(in the rows, 100 means zero)
Known rows, with every step that occurs:
vunobo > tudu > regel: 99,104,84,93,121,149,86,77,108,82,90,93,71,130,96,76,90,113,110,90,103,127,78,96
nilu > vebim > supu > tudu > regel: 97,109,105,129,86,53,96,87,89,92,91,76,113,99,123,103,110,81,117,108,89,83,117,114
supu > tudu > nilu > vebim: 100,95,87,77,98,98,107,79,63,79,45,87,95,96,153,122,115,108,125,109,102,107,135,109
supu > vebim > nilu: 57,88,111,128,54,39,130,102,115,121,91,88,116,93,67,90,101,93,83,128,64,78,123,110
supu > tudu > regel > vunobo: 123,112,102,84,135,143,73,86,68,100,91,104,80,93,104,113,83,99,96,74,106,91,85,111
regel > vunobo: 102,118,103,98,116,107,106,103,140,123,138,117,91,103,74,88,111,102,72,74,98,77,74,109
regel > vunobo > tudu > nilu: 116,111,100,45,131,151,91,101,128,98,90,117,73,138,96,106,97,120,89,103,112,111,71,82
regel > vunobo > noga: 124,129,122,99,142,77,102,113,134,120,147,120,104,101,94,103,120,121,44,37,102,69,62,85
supu > tudu: 86,102,84,113,106,110,95,78,82,91,87,91,82,78,116,98,112,103,111,96,103,99,137,132
supu > tudu > regel > vunobo > noga: 135,117,115,85,153,124,72,92,65,98,98,107,91,92,117,123,86,111,78,49,108,88,76,98
vebim > nilu: 82,86,102,144,80,61,99,117,122,107,100,96,118,65,56,90,93,105,97,112,93,89,129,109
rerav > vebim: 100,75,80,117,83,109,88,89,123,91,157,111,108,73,84,76,120,105,122,85,130,121,108,109
supu > vebim: 57,104,98,119,62,64,143,80,114,119,109,86,98,112,94,77,124,91,81,103,69,80,110,122
rerav > vebim > supu: 110,83,93,146,73,93,68,114,119,95,166,103,116,73,70,85,110,88,127,105,139,114,121,106
regel > vunobo > tudu: 98,113,99,66,131,136,95,93,149,107,117,116,71,130,84,86,104,116,81,94,101,102,69,99
vebim > supu > tudu > vunobo: 97,120,99,142,102,115,76,125,86,101,107,98,79,83,85,112,87,74,115,111,127,96,133,126
vebim > supu > tudu > regel > vunobo: 129,122,113,132,114,111,57,118,76,104,109,92,94,93,83,118,80,79,104,100,120,82,105,110
vebim > nilu > tudu > supu: 101,71,98,106,92,91,95,133,83,96,44,108,120,74,110,120,63,103,112,129,96,109,146,82
nilu > vebim: 70,103,89,117,78,44,140,69,131,101,109,86,114,102,122,74,141,101,103,90,73,84,107,119
nilu > vebim > supu: 78,112,101,146,66,28,119,96,130,103,118,78,121,103,108,84,131,86,107,110,86,77,120,116
tudu > nilu > vebim > rerav: 98,83,89,72,73,79,138,77,96,88,96,88,127,117,130,91,156,103,109,100,92,114,89,91
nilu > tudu > vunobo > regel: 105,127,91,76,135,154,107,105,82,93,102,106,71,104,113,101,82,99,109,100,105,119,67,104
supu > vebim > nilu > tudu > regel > vunobo: 90,94,124,88,88,73,118,109,84,124,80,101,119,104,85,119,64,93,77,119,60,78,87,90

Rows:
72,101,115,88,85,83,124,109,91,111,78,95,97,103,84,105,74,94,91,140,71,98,90,99 | supu > vebim > nilu > tudu > vunobo > regel
106,57,93,106,86,95,78,112,101,90,124,117,130,54,85,107,81,109,130,117,119,125,123,91 | rerav > vebim > nilu > tudu
100,56,95,123,75,86,76,111,124,93,139,113,126,54,59,90,97,106,122,107,124,119,122,97 | rerav > vebim > nilu
145,124,114,80,155,117,93,105,65,107,109,116,111,105,133,127,73,113,76,49,94,92,55,74 | nilu > tudu > regel > vunobo > noga
89,93,82,60,100,114,113,78,114,73,55,90,82,139,138,94,116,124,123,123,99,131,103,86 | vunobo > tudu > nilu > vebim
107,96,101,23,119,131,112,82,135,95,105,111,95,148,111,96,129,116,87,104,99,118,53,76 | regel > vunobo > tudu > nilu > vebim > rerav
113,79,93,131,82,106,57,105,95,88,145,102,107,66,89,101,106,90,136,115,145,119,137,111 | rerav > vebim > supu > tudu
116,111,99,133,87,100,69,122,65,92,78,82,96,88,105,126,96,85,122,128,126,98,148,111 | vebim > supu > tudu > nilu
55,84,97,98,55,68,156,65,113,117,145,86,118,117,89,60,161,85,74,104,65,94,85,114 | supu > vebim > rerav
78,68,100,106,58,80,118,120,102,108,39,102,109,105,99,97,89,90,93,127,87,98,144,85 | tudu > supu > vebim > nilu
121,95,97,110,100,140,48,113,96,80,147,104,86,75,76,99,94,86,138,120,156,130,101,107 | rerav > vebim > supu > tudu > vunobo > regel
109,87,106,118,105,89,88,118,71,99,78,101,125,72,86,118,55,104,108,109,87,99,107,90 | vebim > nilu > tudu > regel
93,98,102,42,115,141,104,101,136,105,73,118,71,150,105,95,93,106,76,111,98,108,86,79 | regel > vunobo > tudu > supu > vebim
130,120,107,99,128,131,86,100,102,116,128,109,93,110,72,94,86,96,79,55,100,83,47,97 | tudu > regel > vunobo
109,109,101,37,124,128,105,92,135,97,83,112,82,145,115,105,105,121,91,106,100,108,68,81 | regel > vunobo > tudu > nilu > vebim
88,74,88,64,83,114,137,95,66,99,69,103,115,119,155,105,111,90,100,118,82,117,118,84 | nilu > tudu > supu > vebim > rerav
90,84,102,120,94,72,101,118,92,103,81,101,122,67,90,114,72,107,108,123,86,98,130,101 | vebim > nilu > tudu
111,104,91,108,119,131,80,79,57,89,81,90,83,84,112,104,90,98,112,78,105,103,110,119 | supu > tudu > regel
146,128,123,104,149,107,83,107,99,112,135,115,105,106,87,104,92,112,57,22,104,76,37,77 | tudu > regel > vunobo > noga
97,134,92,98,122,154,102,104,121,95,126,103,56,106,65,72,103,96,101,85,118,112,52,113 | tudu > vunobo > regel
77,84,90,100,66,98,128,104,100,104,54,101,94,121,119,86,109,88,94,110,91,100,134,93 | tudu > supu > vebim
118,109,89,102,122,126,100,91,55,98,94,98,104,99,129,109,77,102,110,80,91,104,87,99 | nilu > tudu > regel
75,98,123,102,92,53,131,118,85,118,85,107,116,93,102,121,77,100,72,104,70,88,105,86 | supu > vebim > nilu > tudu > vunobo > noga
109,107,97,114,71,63,111,108,93,92,77,82,116,113,121,112,119,96,118,117,104,97,118,92 | tudu > nilu > vebim > supu
92,122,107,110,95,75,99,94,104,88,97,78,90,104,114,96,113,83,117,122,99,92,100,117 | nilu > vebim > supu > tudu > vunobo > regel
